What can hang from each mark:
q471: q633 q822
q822: q922
q231: q922
q597: q521
q922: q231 q521 q633 q822
q521: q169 q597 q922

Each row was made from one small tree. The marks that hang from a mark follow it in brackets, in the order of their numbers. Every link used is in the known rows. Write each row's tree.
Known rows:
q231(q922(q822)): [ 0.10  0.02 -0.19 -0.11  0.55  0.00 -0.03 -0.17  0.24  0.25 -0.07 -0.08
  0.20 -0.17  0.00  0.05  0.12  0.01  0.07  0.01]
q922(q231 q521 q822): [ 0.02  0.15  0.05  0.05  0.43  0.07 -0.11 -0.34  0.29  0.19 -0.03  0.13
  0.05 -0.16  0.06  0.27  0.09  0.32  0.08  0.19]
q922(q231): [ 0.13  0.05 -0.16 -0.03  0.51  0.10 -0.02 -0.24  0.13 -0.01  0.13  0.21
  0.04 -0.29  0.25  0.17  0.16  0.16  0.09 -0.06]
q822(q922(q231 q521)): [ 0.14  0.17 -0.12 -0.04  0.61  0.06 -0.01 -0.18  0.27  0.05  0.02  0.19
  0.07 -0.25  0.23  0.16  0.12  0.19  0.14  0.03]
q471(q633 q822): [-0.03  0.43 -0.31  0.13  0.41  0.15 -0.04  0.07  0.46 -0.17  0.08 -0.04
  0.31 -0.09  0.40  0.22 -0.03  0.05  0.06 -0.05]
q922(q231 q521(q169)): [ 0.09 -0.04 -0.15 -0.02  0.46  0.15 -0.01 -0.32  0.08  0.03  0.06  0.18
  0.10 -0.12  0.25  0.29  0.22  0.34  0.24  0.08]
q231(q922(q521(q169 q597) q633)): [ 0.01 -0.01 -0.24 -0.08  0.51  0.18 -0.07 -0.17  0.03  0.12 -0.12  0.09
  0.24 -0.12 -0.02  0.21  0.24  0.22  0.16  0.11]
q822(q922(q231 q521(q597) q633)): [ 0.00  0.29 -0.11 -0.01  0.52  0.17 -0.12 -0.21  0.22  0.01 -0.06  0.33
  0.06 -0.31  0.12  0.25  0.14  0.21  0.10  0.14]
q922(q521(q169) q822): [ 0.01 -0.01 -0.20 -0.04  0.44  0.12 -0.07 -0.31  0.28  0.11  0.02 -0.04
  0.22 -0.05  0.18  0.24  0.16  0.25  0.22  0.20]
q597(q521(q922(q822))): [ 0.31 -0.10 -0.41  0.01  0.54 -0.06  0.01 -0.21  0.16  0.07 -0.01  0.00
  0.16 -0.17  0.26  0.27  0.17  0.25  0.07  0.00]
q922(q231 q521(q597) q633 q822): [-0.16  0.29  0.06  0.09  0.30  0.20 -0.25 -0.35  0.23  0.15 -0.12  0.30
  0.05 -0.23 -0.06  0.39  0.12  0.34  0.04  0.33]
q471(q822(q922)): [ 0.10  0.25 -0.32 -0.03  0.50  0.11  0.01 -0.02  0.47 -0.05  0.08  0.03
  0.21 -0.22  0.34  0.10  0.04  0.00  0.03 -0.01]
q521(q169 q597 q922(q231 q633 q822)): [-0.25 -0.11 -0.41  0.07  0.27  0.28 -0.18 -0.29 -0.05  0.17 -0.09  0.33
  0.11 -0.14  0.22  0.41  0.24  0.13  0.22  0.16]
q231(q922(q521(q169 q597) q633 q822)): [-0.08  0.05 -0.16 -0.05  0.42  0.14 -0.15 -0.23  0.14  0.26 -0.19  0.05
  0.24 -0.11 -0.09  0.25  0.19  0.19  0.15  0.24]
q231(q922): [ 0.20 -0.04 -0.28 -0.13  0.63  0.04  0.04 -0.10  0.12  0.11  0.02 -0.04
  0.20 -0.19  0.09  0.00  0.17  0.04  0.07 -0.12]
q521(q169): [ 0.10 -0.14 -0.43 -0.13  0.52  0.16  0.01 -0.22  0.09 -0.09  0.18  0.05
  0.21 -0.16  0.37  0.15  0.23  0.08  0.24 -0.02]
q822(q922(q231 q521 q633)): [ 0.03  0.28 -0.02  0.01  0.56  0.05 -0.12 -0.22  0.32  0.02 -0.04  0.30
  0.08 -0.25  0.17  0.19  0.05  0.21  0.08  0.14]
q822(q922(q633)): [ 0.06  0.22 -0.24 -0.07  0.61  0.05 -0.10 -0.12  0.33 -0.07  0.05  0.18
  0.16 -0.29  0.25  0.05  0.05 -0.01  0.05  0.04]
q597(q521(q169)): [ 0.37 -0.15 -0.44 -0.12  0.60  0.02  0.03 -0.26  0.10 -0.10  0.06  0.03
  0.20 -0.24  0.36  0.30  0.28  0.28  0.21  0.00]

Write each row's tree:
[ 0.24 -0.19 -0.49  0.00  0.54 -0.02 -0.04 -0.24  0.02 -0.04 -0.02  0.13
  0.21 -0.12  0.36  0.34  0.23  0.29  0.17  0.04]  q597(q521(q169 q922(q633)))
[-0.12  0.30  0.17  0.10  0.37  0.05 -0.26 -0.37  0.35  0.16 -0.12  0.26
  0.06 -0.17  0.00  0.33  0.02  0.33  0.02  0.33]  q922(q231 q521 q633 q822)
[-0.04  0.19 -0.19 -0.03  0.50  0.20 -0.13 -0.23  0.16  0.02 -0.06  0.34
  0.10 -0.25  0.19  0.30  0.18  0.20  0.21  0.19]  q822(q922(q231 q521(q169 q597) q633))
[-0.21  0.17 -0.02  0.08  0.27  0.25 -0.25 -0.40  0.17  0.17 -0.15  0.32
  0.09 -0.18  0.03  0.46  0.18  0.33  0.18  0.38]  q922(q231 q521(q169 q597) q633 q822)
[-0.18 -0.11 -0.28  0.10  0.32  0.10 -0.20 -0.32  0.10  0.18 -0.07  0.28
  0.12 -0.04  0.29  0.32  0.13  0.13  0.19  0.17]  q521(q169 q922(q231 q633 q822))
[-0.04  0.50 -0.32  0.09  0.47  0.12 -0.05  0.11  0.55 -0.13  0.04 -0.01
  0.30 -0.15  0.43  0.18 -0.07 -0.04  0.09 -0.04]  q471(q633 q822(q922))
[-0.04  0.53 -0.26  0.13  0.47  0.13 -0.04  0.09  0.56 -0.11  0.00 -0.03
  0.32 -0.08  0.37  0.23 -0.06  0.07  0.11  0.02]  q471(q633 q822(q922(q521)))
[ 0.13 -0.11 -0.32  0.05  0.43 -0.05 -0.12 -0.34  0.11  0.12 -0.12  0.21
  0.12 -0.13  0.30  0.43  0.19  0.32  0.17  0.16]  q597(q521(q169 q922(q231 q633 q822)))
[ 0.30 -0.25 -0.47 -0.01  0.54  0.00  0.04 -0.28 -0.02  0.03  0.00  0.17
  0.12 -0.14  0.40  0.36  0.27  0.32  0.23 -0.04]  q597(q521(q169 q922(q231)))
[-0.04  0.28 -0.24  0.02  0.43  0.13 -0.08 -0.09  0.45 -0.04 -0.02  0.11
  0.25 -0.11  0.30  0.21  0.05  0.14  0.07  0.17]  q471(q822(q922(q521(q169) q633)))
[-0.06  0.56 -0.16  0.18  0.42  0.13 -0.06  0.04  0.53 -0.05 -0.04  0.09
  0.23 -0.11  0.37  0.29 -0.07  0.12  0.12  0.04]  q471(q633 q822(q922(q231 q521)))
[ 0.37 -0.12 -0.38  0.02  0.59 -0.04  0.05 -0.22  0.04  0.02  0.02  0.14
  0.08 -0.22  0.32  0.31  0.22  0.33  0.08 -0.07]  q597(q521(q922(q231)))
[-0.12 -0.21 -0.62 -0.01  0.39  0.31 -0.08 -0.16 -0.14 -0.02  0.05  0.24
  0.23 -0.11  0.31  0.28  0.29  0.12  0.21  0.02]  q521(q169 q597 q922(q633))
[ 0.17 -0.14 -0.43  0.02  0.46 -0.03 -0.10 -0.29  0.13  0.06 -0.08  0.10
  0.21 -0.11  0.31  0.37  0.17  0.27  0.16  0.14]  q597(q521(q169 q922(q633 q822)))
[-0.07  0.25  0.02  0.06  0.42  0.05 -0.22 -0.28  0.39  0.07 -0.05  0.08
  0.19 -0.12  0.01  0.22  0.01  0.27  0.00  0.30]  q922(q521 q633 q822)
[ 0.00  0.14 -0.08 -0.05  0.50  0.00 -0.15 -0.19  0.28  0.23 -0.12  0.03
  0.20 -0.16 -0.06  0.09  0.05  0.04  0.01  0.13]  q231(q922(q633 q822))
[ 0.05  0.25 -0.16 -0.04  0.61  0.05 -0.10 -0.15  0.34 -0.04  0.01  0.16
  0.17 -0.20  0.18  0.11  0.04  0.15  0.06  0.12]  q822(q922(q521 q633))
[ 0.01  0.34 -0.24  0.01  0.47  0.09 -0.08 -0.04  0.49 -0.06  0.02  0.11
  0.22 -0.23  0.30  0.14  0.00  0.02 -0.02  0.08]  q471(q822(q922(q633)))
[ 0.20  0.02 -0.23  0.08  0.48 -0.07 -0.10 -0.29  0.18  0.10 -0.10  0.19
  0.09 -0.20  0.21  0.37  0.12  0.31  0.03  0.11]  q597(q521(q922(q231 q633 q822)))
[ 0.32 -0.27 -0.58 -0.05  0.57  0.00  0.07 -0.23  0.00 -0.03  0.04  0.04
  0.20 -0.11  0.41  0.31  0.27  0.28  0.20 -0.06]  q597(q521(q169 q922))
[-0.03  0.22 -0.03  0.06  0.40  0.24 -0.15 -0.27  0.08 -0.01 -0.02  0.35
  0.05 -0.28  0.03  0.35  0.18  0.38  0.05  0.18]  q922(q231 q521(q597) q633)
[ 0.00  0.15 -0.01 -0.02  0.51  0.00 -0.15 -0.21  0.29  0.26 -0.18  0.02
  0.21 -0.10 -0.12  0.14  0.05  0.21  0.02  0.20]  q231(q922(q521 q633 q822))
[-0.14 -0.17 -0.50  0.04  0.35  0.32 -0.12 -0.23 -0.17  0.04  0.00  0.37
  0.12 -0.15  0.29  0.37  0.29  0.18  0.23  0.05]  q521(q169 q597 q922(q231 q633))
[ 0.29 -0.07 -0.31  0.04  0.51 -0.07 -0.01 -0.27  0.14  0.12 -0.05  0.11
  0.08 -0.20  0.25  0.34  0.18  0.29  0.09  0.01]  q597(q521(q922(q231 q822)))
[ 0.03  0.27 -0.10 -0.03  0.56  0.04 -0.14 -0.20  0.30  0.00 -0.01  0.33
  0.06 -0.33  0.25  0.14  0.06  0.05  0.07  0.06]  q822(q922(q231 q633))
[-0.09  0.09 -0.12  0.03  0.36  0.28 -0.16 -0.33  0.01 -0.01 -0.04  0.36
  0.09 -0.21  0.12  0.41  0.24  0.38  0.19  0.23]  q922(q231 q521(q169 q597) q633)
